Each row was made from one small tree. Brackets hold a mark, then the marks that hang from it, in alphabetical order. Every link used is in the known rows. Write each row's tree.
Known rows:
(menoz sinidu): [-0.53  1.25 -0.05  1.26  0.39 -1.60  1.05  0.56 -1.04  1.12  1.35  0.49
 -0.86 -0.96 -2.66  1.70  1.44]
(menoz kiram lerotu sinidu): [ 0.68  3.08 -0.76  0.13 -0.20  0.01  0.35  2.15  1.15  0.28  1.05 -2.58
 -2.03 -0.89 -3.50  2.05  1.82]
(muvon kivo): [ 0.46  0.73 -0.10  3.03  0.04 -3.59  0.00  0.02 -2.44  0.92  0.50  1.89
  1.72 -1.55  1.23 -0.27  2.49]
(menoz (kiram kivo)): [-0.94  0.37 -1.46 -0.16 -0.22 -1.65  1.19 -0.49 -0.46  0.38 -0.03 -2.17
  0.33  0.45  1.07  4.11  1.67]
(lerotu (muvon kivo)): [ 1.47  0.91 -1.27  0.93 -0.92 -2.33 -0.63 -0.30 -1.14  1.12 -0.87  1.21
  1.17 -2.01 -0.38 -0.88  0.01]
(menoz kiram (lerotu muvon) sinidu): [ 1.66  3.33 -1.87 -1.70 -1.08  1.35 -0.15  2.04  2.53  0.28 -0.49 -3.52
 -2.56 -1.46 -5.56  1.11 -0.53]
(lerotu sinidu): [ 0.61 -0.52 -0.30  0.22  0.34 -1.08  1.00  0.59 -2.23  2.02  0.18  0.26
  0.02 -2.59 -3.21  0.59  0.49]
(kiram (kivo (menoz lerotu sinidu) rikav) muvon): [-2.82 -0.83 -0.22 -0.89 -0.36  0.75 -0.17 -1.39  2.78 -1.46 -0.88  1.69
 -2.49  3.79  2.03  2.01 -3.36]
(muvon (kivo (menoz lerotu sinidu) rikav)): [-0.07  1.65  1.96  1.80 -0.17 -0.21 -0.70  0.39 -0.10 -1.73  0.35  1.47
 -0.80  1.14  0.33 -1.88  2.34]
(muvon (kivo (menoz kiram (lerotu sinidu)) rikav)): [ 1.01  0.73  1.19 -0.09 -0.82  1.93  0.07  1.01 -0.60 -1.23 -0.73 -0.66
 -0.02 -0.50 -0.39 -1.48  3.09]
(lerotu (muvon (kivo rikav)) sinidu): [ 2.61  0.25 -1.28 -0.10 -2.16  0.22  0.90 -0.33 -1.63 -1.08 -1.58  2.20
  0.59 -1.94 -4.66 -1.38 -0.72]
(kivo (menoz kiram lerotu sinidu) muvon rikav): [-1.00  0.94  2.07 -1.47  0.84  2.52 -0.20  1.21  2.07 -0.60 -0.25 -0.62
 -0.73  1.09  0.97 -0.14  1.47]
(kivo muvon): [-0.36 -0.75  0.88  0.84  1.52 -2.30 -0.44  0.06 -1.29  2.14  0.25  2.07
  1.81 -1.56  1.97  0.43  0.23]
(muvon (kivo menoz rikav)): [-1.42 -0.77  1.95  2.66  0.53 -0.83 -0.37 -1.36 -2.06 -0.02 -0.37  2.32
  2.22  0.51  3.67 -1.35  3.27]
(muvon (kivo (menoz sinidu) rikav)): [-0.75  0.63  1.74  1.40 -0.04 -0.29  0.59 -0.38 -1.10 -0.87  0.61  2.55
  0.36  1.04  0.69 -0.88  3.69]
(kiram (kivo (menoz (lerotu rikav sinidu))) muvon): [-0.54 -2.90 -0.80 -1.68  0.96  0.58  0.29 -0.48  0.92 -0.67  1.44 -1.70
 -2.24  1.95  0.09  0.77 -5.22]

Write each row's tree:
[-0.46 -2.38  1.56 -0.64  2.40 -1.34 -0.80 -0.24  0.28 -1.24  1.91 -1.37
 -0.25  2.16  3.39 -0.53 -2.96]
(kiram (kivo (menoz (lerotu rikav)) muvon))
[-0.82  0.44  1.34  0.76  0.65 -0.73 -0.34  0.36 -1.03  1.77  0.24 -1.43
  1.80 -0.68  4.60 -0.11  5.67]
(muvon (kivo (menoz kiram)))
[-1.09 -0.34  1.02 -0.15  0.27  2.00 -2.39 -1.14  1.45  0.06 -1.86 -0.32
 -0.22  0.36  0.43 -1.76 -1.96]
(kivo (menoz (lerotu muvon)) rikav)
[ 2.69 -0.37 -0.69 -2.42 -0.03  2.52  1.17  0.91 -0.68 -0.20  1.14 -3.77
  0.51 -1.46 -2.52 -1.62  1.21]
(lerotu (muvon (kivo (menoz kiram))) rikav sinidu)
[ 2.51  0.62 -2.68 -0.02 -0.99  0.83  1.25  1.85  0.08 -1.41  1.89 -1.69
 -0.43 -0.67 -2.77  0.27 -1.87]
(menoz (kiram (muvon kivo)) (lerotu rikav sinidu))
[ 0.81  0.69  0.22 -0.96  1.31  1.78 -0.74  0.69  1.62 -0.38  2.06 -3.47
 -2.33  0.41 -3.92 -1.78 -2.54]
(kivo (menoz (lerotu muvon rikav) sinidu))
[ 0.29  0.39 -1.92 -1.24 -0.68  1.31  0.31  1.38  1.35  1.60 -0.84 -1.44
 -1.25 -1.55 -1.84  1.79 -1.70]
(menoz (kiram muvon) (lerotu sinidu))
[-2.23 -0.51  0.59  1.28 -0.39  0.27  0.49 -1.18  0.56 -0.25  0.16  3.82
  0.50  1.94  3.11  0.02  0.97]
(kiram (muvon (kivo (menoz sinidu) rikav)))
[-2.22 -1.33  0.50  1.63  0.74 -1.86 -1.31 -1.02 -0.26  2.55 -0.46  2.59
  1.67  0.31  6.67 -0.59  1.25]
(kiram (muvon (kivo menoz)))
[ 1.00  2.49 -2.47 -2.31 -2.43  1.74  1.04  0.13  2.88 -3.28 -1.43 -2.44
 -2.89  1.63 -5.15  2.77 -2.71]
(menoz (kiram (kivo rikav)) (lerotu muvon) sinidu)
[-0.87 -0.85 -0.03 -1.73  0.38 -0.89 -2.15 -0.77  1.88  0.59 -1.77 -1.72
 -1.86  0.98  1.82 -0.48 -2.73]
(kiram (kivo (menoz (lerotu muvon))))
[-0.84 -1.69  0.15  0.35  0.17 -1.88  0.83 -1.82 -0.98 -1.42 -0.60  3.13
  1.47  1.42  1.95  2.07 -1.79]
(kiram (kivo muvon rikav))
[ 1.24  0.96 -2.14  0.31 -2.32  1.43  0.89  0.67  0.68 -1.48 -1.13  1.28
 -0.04 -0.46 -1.56  0.65 -0.89]
(menoz (kiram (muvon (kivo rikav))) (lerotu sinidu))
[-1.18 -0.41 -1.14  3.03 -0.89 -1.39  0.00 -1.65 -0.74 -0.40 -0.51  4.58
  2.32  0.43  2.72  0.74 -0.44]
(kiram (muvon (kivo rikav)))
[ 3.83  0.03 -1.86 -0.45 -0.78 -0.17  1.37  0.63 -2.13 -0.91  1.59 -0.72
  0.41 -2.40 -6.12 -1.75 -2.14]
(lerotu (muvon kivo) rikav sinidu)
[-1.78 -1.22  2.29 -1.27  2.37  0.65 -0.54  0.32  0.25  3.17 -0.02 -1.23
  1.88 -0.69  5.34  0.44  3.36]
(kivo (menoz kiram) muvon)
[ 0.32 -1.54  0.02 -3.06 -0.83  1.80 -0.50 -0.86  1.37 -1.57 -2.59 -0.79
 -2.15  1.01 -2.68 -0.96 -3.88]
(kiram (kivo (menoz (lerotu muvon sinidu)) rikav))
[ 0.82 -0.88  0.30  0.30  1.07 -0.26 -0.71 -0.67 -1.08  0.07  1.55 -1.19
  1.49 -0.22  0.97 -2.47 -0.02]
(lerotu (muvon (kivo menoz)) rikav)
[-2.25 -2.22  2.87  0.40  1.83  0.43 -1.00 -1.15 -0.49  1.25 -0.48  2.58
  2.56  0.51  4.51 -1.01  1.09]
(kivo menoz muvon rikav)
